Each row was made from one walk, in order. Every step used is in the known rows, and no mark comes twice. Write each row's walk.
In the rows, 128 means zero.
Known rows:
lasug lizepu situla pime: [169 129 148 139 148 103 108 133 147 123  97 127 182 140 102 128 161 163
 169 135 100 151 139 105 111 129 144 131 165 117 147  63 138 191 113]
loga mekuru: [151 130 122  84 142 101 122 123 167 112  91 130 104 162 133 136 145 144
 122 145 146 114 116 145 185 139 142 101 109  89 183 120 143  65 128]
sevup tiriv zufaz: [ 98  84 216 142 146 133 170 141 144 100 108 145 160 134  79 141  65 129
 129 138 132  98 107 123  98 117 125 121 194 166  78  58 127  84 131]
loga mekuru pime situla: [155 130  70  93 111 105  65  78 102 194 131 131 106 133 150 148 140 155
 126 122 157 152 125  93 121 110 148 136 142 154 124 126 152  83 132]
neno megov bifezel: [132 152 158  94 169 112 191 160 121 110 140  95 141 169  96 137  74 123
 106 131 121 142 128  92 148 130 118 103 179  93 132  98 195 144 226]
pime pevoget monal: [128 134 110 178 102 154 155 110  66 152 171 175 101 170 135 141 103  84
 109 140 138 116 159 122 153 136 143 132 136 121  88 158  81 119 137]
bifezel megov: [140 193 148 120 115 117 140 197 149 107 160 124 125  61 126  90  77 155
 111 115 103 133 121 144 146  83 139 100 112  99 171 129 118 124 129]
pime mekuru loga: [108 122 123 161  97 131 177 123 209 108 149 134 110  94 110 133 187 145
 124  92 161 158 136 136 143 137 138 131 105 111 158 160  88  69 188]
situla pime tiriv: [100 172 132 151 153 148 113 154 115 109 154 147 122 127 183 135 172 132
 167 153  56 118  94 135 120 188 114 112 133 171 151  85 136 167  72]
lizepu lasug loga: [131  88  91 126 132  48 152 210 165  55 104 162 167 110  76 130 199  98
 131 122 134 145 166 169 104  79 187  95 122 100 138 164 136 115 167]
pevoget bifezel megov: [112 193 152 102  86 117 161 189 158 138 172 110 103  55 127  92  58 134
  96 127 118 119 104 159 157  74 150 115 114  90 135 144 115 137 129]
lizepu lasug loga mekuru pime tiriv sevup nesa: [ 81  79 134 142 125 170  78 129  84  93  68 107 137 109 110 112 126 133
 152  80 136  75 145 175  46 102 148 112 124 167 190 120 163 125 125]
bifezel pevoget pime: [152  99 149  96 121 147 113  89 113 122 105 122 170 127 125  98 129 113
 112 140 104 151 151 139 147 130 102 169 113 115  66 148 124 188  90]
megov bifezel pevoget: [107 120 168  78 205 153 151 153 148 125  98 119 162 169 159 114  82 148
 126 155 100 179  50 105 193 148 101 122 168 103 104 158 160 180 169]
monal pevoget pime mekuru: [136 146 117 140 105 151 135  88 144 120 127 111  97 105 144 111 119  84
 126  94 138  81 114 142 157 183  83 158  55 127 152 183 127  78  90]
lasug loga mekuru: [147 135  80  85 114  94 131 146 182  92  84 144 102 166 122 137 199 140
 106 130 147 111 126 154 169 118 172  73  95  80 175 147 159  71 145]
monal pevoget pime tiriv: [ 98 171 119 142 135 164 113 112 104 110 154 149 114 136 165 118 152 111
 146 133  83 117 130 158 142 190  69 125 104 171 124 122 137 159  56]
neno nesa: [210 106  99  99 152  94 104 165 121  47 104 100 129 124 108  99 102 153
 120 124 147 147 170 179  84 100 124 142 164 105 130 116 139 110 163]
lizepu situla pime mekuru: [133 141 136 164 120 120 109 125 159 137 113 110 119  89 140 134 148 112
 146  94 119 111  81 105 142 160 146 146  85 121 173 128 131  83  94]
lizepu situla: [133 110 151 171 142  66  97 142 152 123 103 155 175 110  97 131 133 158
 127 106 137 200 157  98 147  95 167 123 160 100 131  80 140 103 110]
situla pime mekuru: [136 148 131 149 123 136 133 129 155 121 129 108 105  94 161 126 138 104
 146 113 112  83  79 120 136 180 126 145  82 129 178 147 126  87 105]
mekuru pime tiriv zufaz: [116  88 166 146 130 154 116 135 107 103 154 150 113 107 109 124  91 141
 146 137 114  82  95 101  67  97 108 114 177 180 120  74  94 111 100]
lasug lizepu situla pime tiriv sevup: [ 75 174 156 179 125 143 110 186 111 118 117 136 153  97 127 100 118 123
 168 155 134  99 162 151  56 130 117  91 152 177 203  54  67 206  68]
neno megov bifezel pevoget: [118 143 151  69 199 149 167 171 147 131 120  85 163 164 136 119  70 154
 111 149 112 158  80 104 174 126 104 109 164  93 106 154 164 191 186]
lizepu lasug loga mekuru: [144 105  87  75 130  64 127 167 183  89  73 139 120 155  85 148 206 113
 121 129 156 115 128 174 164  99 184  85  86  78 178 154 148  68 151]
lasug lizepu situla: [152 120 141 163 139  80 120 164 174 129  78 161 181 122  70 108 128 178
 144 105 137 195 185 107 143  80 147 124 195  99 181  69 137 129 127]
situla pime: [162 131 148 123 154 117 127 121 125  95 134 119 158 139 152 132 150 139
 159 163  90 114 114 118 108 167 131 127 135 128 121  95 133 178 120]
sevup tiriv pime: [114  92 205 122 131  86 149 113 106 101 101 104 166 127  97 166 122 122
 104 161 105 123 145 132  90 158 105 130 148 156  72  60 175 118  93]
monal pevoget: [133 167 109 122 195 131 155 129 156  78 152 125 132 169 169 122  86 160
 153 151 144 103 115 144 153 190  64  88 120 127 137 169 131 139 127]
mekuru pime: [200  98 125 119 132  96  77 106 103 105 124 134 129 131 119 108 143 186
 157 110 130 139 189  97  78  91  97 142 152 142 137 112 144 123 158]
lizepu situla pime: [158 121 155 145 149  93  93 117 132 118 112 121 179 132 122 144 165 148
 157 136 101 153 117  98 115 139 159 130 138 118 114  69 140 171 102]
lasug lizepu situla pime pevoget bifezel megov: [110 208 126 115 104 147 156 200 168 178 170  97 112  68 118  97  69 145
 117 118 119 119  98 149 140  61 146 119 109  99 157 131 105 183 123]

Which walk is each row?
[126 116 168 118 115 150 151  97  70 145 123 163 125 195 122 132  94  91
 101 146 116 150 103 110 204 148 135 138 171  98  50 170 121 145 161] => megov bifezel pevoget monal
[156 131  65 122 173 155  99 129 128 159 144 116  97 158 156 133 132 168
 152 121 150 115 141 112 102 100  96 123  95 142 174 141 118 127 147] => loga mekuru pime pevoget
[150 128  76 149 175 154 111 142 117 147 162 125 117 139 160 122 117 167
 155 121 137 130 158 103  79  99  90 131 116 154 154 139 110 149 151] => mekuru pime pevoget
[203 106  83  81 108  91  65 103 133 107  91 130 100 163 106 123 204 185
 139 100 146 117 173 115 101  77 126 109 111 117 158 133 165  95 165] => lasug loga mekuru pime
[138 137 114 171 105 162 146  96  57 155 172 159 107 178 139 150 122  81
 123 148 124 103 142 118 138 152 145 137 126 129  77 149  82 152 129] => situla pime pevoget monal
[142  98 169  79 136 155 124  82 104 127  94 118 169 153 119 105 118 100
 111 138  97 166 120 123 166 143  94 170 129 111  60 142 154 195 124] => megov bifezel pevoget pime
[107 110 141 127  95 159 169  88 191 128 128 118 120 117  98 129 188 120
 114  87 148 170 115 131 162 143 119 156  97 108 116 172 107 112 191] => megov bifezel pevoget pime mekuru loga
[137 116 147 135 101 141 138 104  79 139 133 166 126 168 129 124 104 105
 102 148 123 135 136 125 186 136 142 137 156 102  55 176  92 139 128] => bifezel pevoget monal
[ 79 139 107 131 136 140 185 155 155 167 171 121  99 120 166 129  75 107
 115 162 150 113 110 145 141 120 136 137 132 116 105 156 106 153 135] => pime pevoget bifezel
[ 92 125 131 152 174 148 162 146 117 143 148 105 143 135 145 165 101 122
 119 157 121 117 127 127  86 145  98 123 113 165 110 101 133 146 106] => sevup tiriv pime pevoget
[158 124  96 151  93 151 113  80  56 168 154 160  78 189 120 144 129 105
 118 121 151 104 167 113 140 115 131 138 120 124 100 159  93 108 147] => loga mekuru pime pevoget monal
[150 111  55  87 110  82  67 104 111 182 120 134 117 125 120 156 170 134
 130 114 165 152 132 111 110  86 170 131 129 149 123 143 153  82 145] => lizepu lasug loga mekuru pime situla
[130 152 108 120 134 134  67 130 113 128 128 147  82 140 155 127 183 167
 161 116  97 121 130 129 124 134  95 116 121 167 182  99 151 105  97] => loga mekuru pime tiriv
[154 105  82 143  89 127 115 105  65 157 142 163  90 183  89 151 160  85
 124 115 156 105 173 133 129  92 155 134 107 119  98 176  93 108 158] => lizepu lasug loga mekuru pime pevoget monal
[ 94 107 156 152  90 124 180 104 191 114 135 111 120  98  89 158 193 136
 111 100 153 146 134 139 121 148 126 136 103 131 123 133 110  71 168] => sevup tiriv pime mekuru loga
[130 125 131 130 100 156 124 106 146 139 108 110 113  86 142 101 123  87
 115  97 121 109 105 134 163 154 106 174  66 118 140 182 120  93  86] => bifezel pevoget pime mekuru
[115 109 126 139  85 154 160  93 196 124 137 119 121  99 102 123 197 130
 115  89 152 161 137 143 148 135 124 156  87 110 120 175  85 106 168] => bifezel pevoget pime mekuru loga
[ 88 157 147 170 117 138  91 170  86 108 134 139 125  92 139  95 110 131
 159 143 147  94 180 146  39 112  98  96 140 189 191  79  72 169  87] => mekuru pime tiriv sevup
[ 83  96 155 165 129 194  85 113  67  96  93 110 139 100 145  97  84 152
 153  89 120  84 151 152  41 126 121 122 153 180 178 102 157 141 115] => mekuru pime tiriv sevup nesa
[110 127 109  92 118 146 111  74  90 198 130 130 153 127 153 136 106  94
  99 141 122 184  94 103 159 146 139 164 148 147  52 144 153 156 112] => megov bifezel pevoget pime situla
[126 127  97 122  89 121 108  73  86 181 145 146 145 103 145 137 120  90
 100 135 133 168 142 114 132 140 153 161 141 152  70 125 137 123  95] => pevoget pime situla
[123 110 148 145 102 113 146 122 135 115 129  98  98  67 135 137 110  90
 103 126 129  81  93 118 120 160 117 139  85 128 162 142 126  55  83] => tiriv pime mekuru
[ 90 144 110 123 138 148 176 141 147 169 173 106 107 129 172 138  92 105
 129 171 136  99  93 140 128 137 137 142 122 124  93 146 107 186 128] => situla pime pevoget bifezel
[ 89 124 136 124 115  99 128  95  91 179 136 121 152 107 138 180 109 111
  92 157 129 155 112 110 105 155 147 136 161 179  59  85 166 103  90] => sevup tiriv pime situla
[ 87 139 114 135 136 136 161 138 151 182 164 107 116 125 157 143  99 109
 127 158 139 118  95 131 131 123 150 143 125 118  89 133 111 182 119] => lizepu situla pime pevoget bifezel
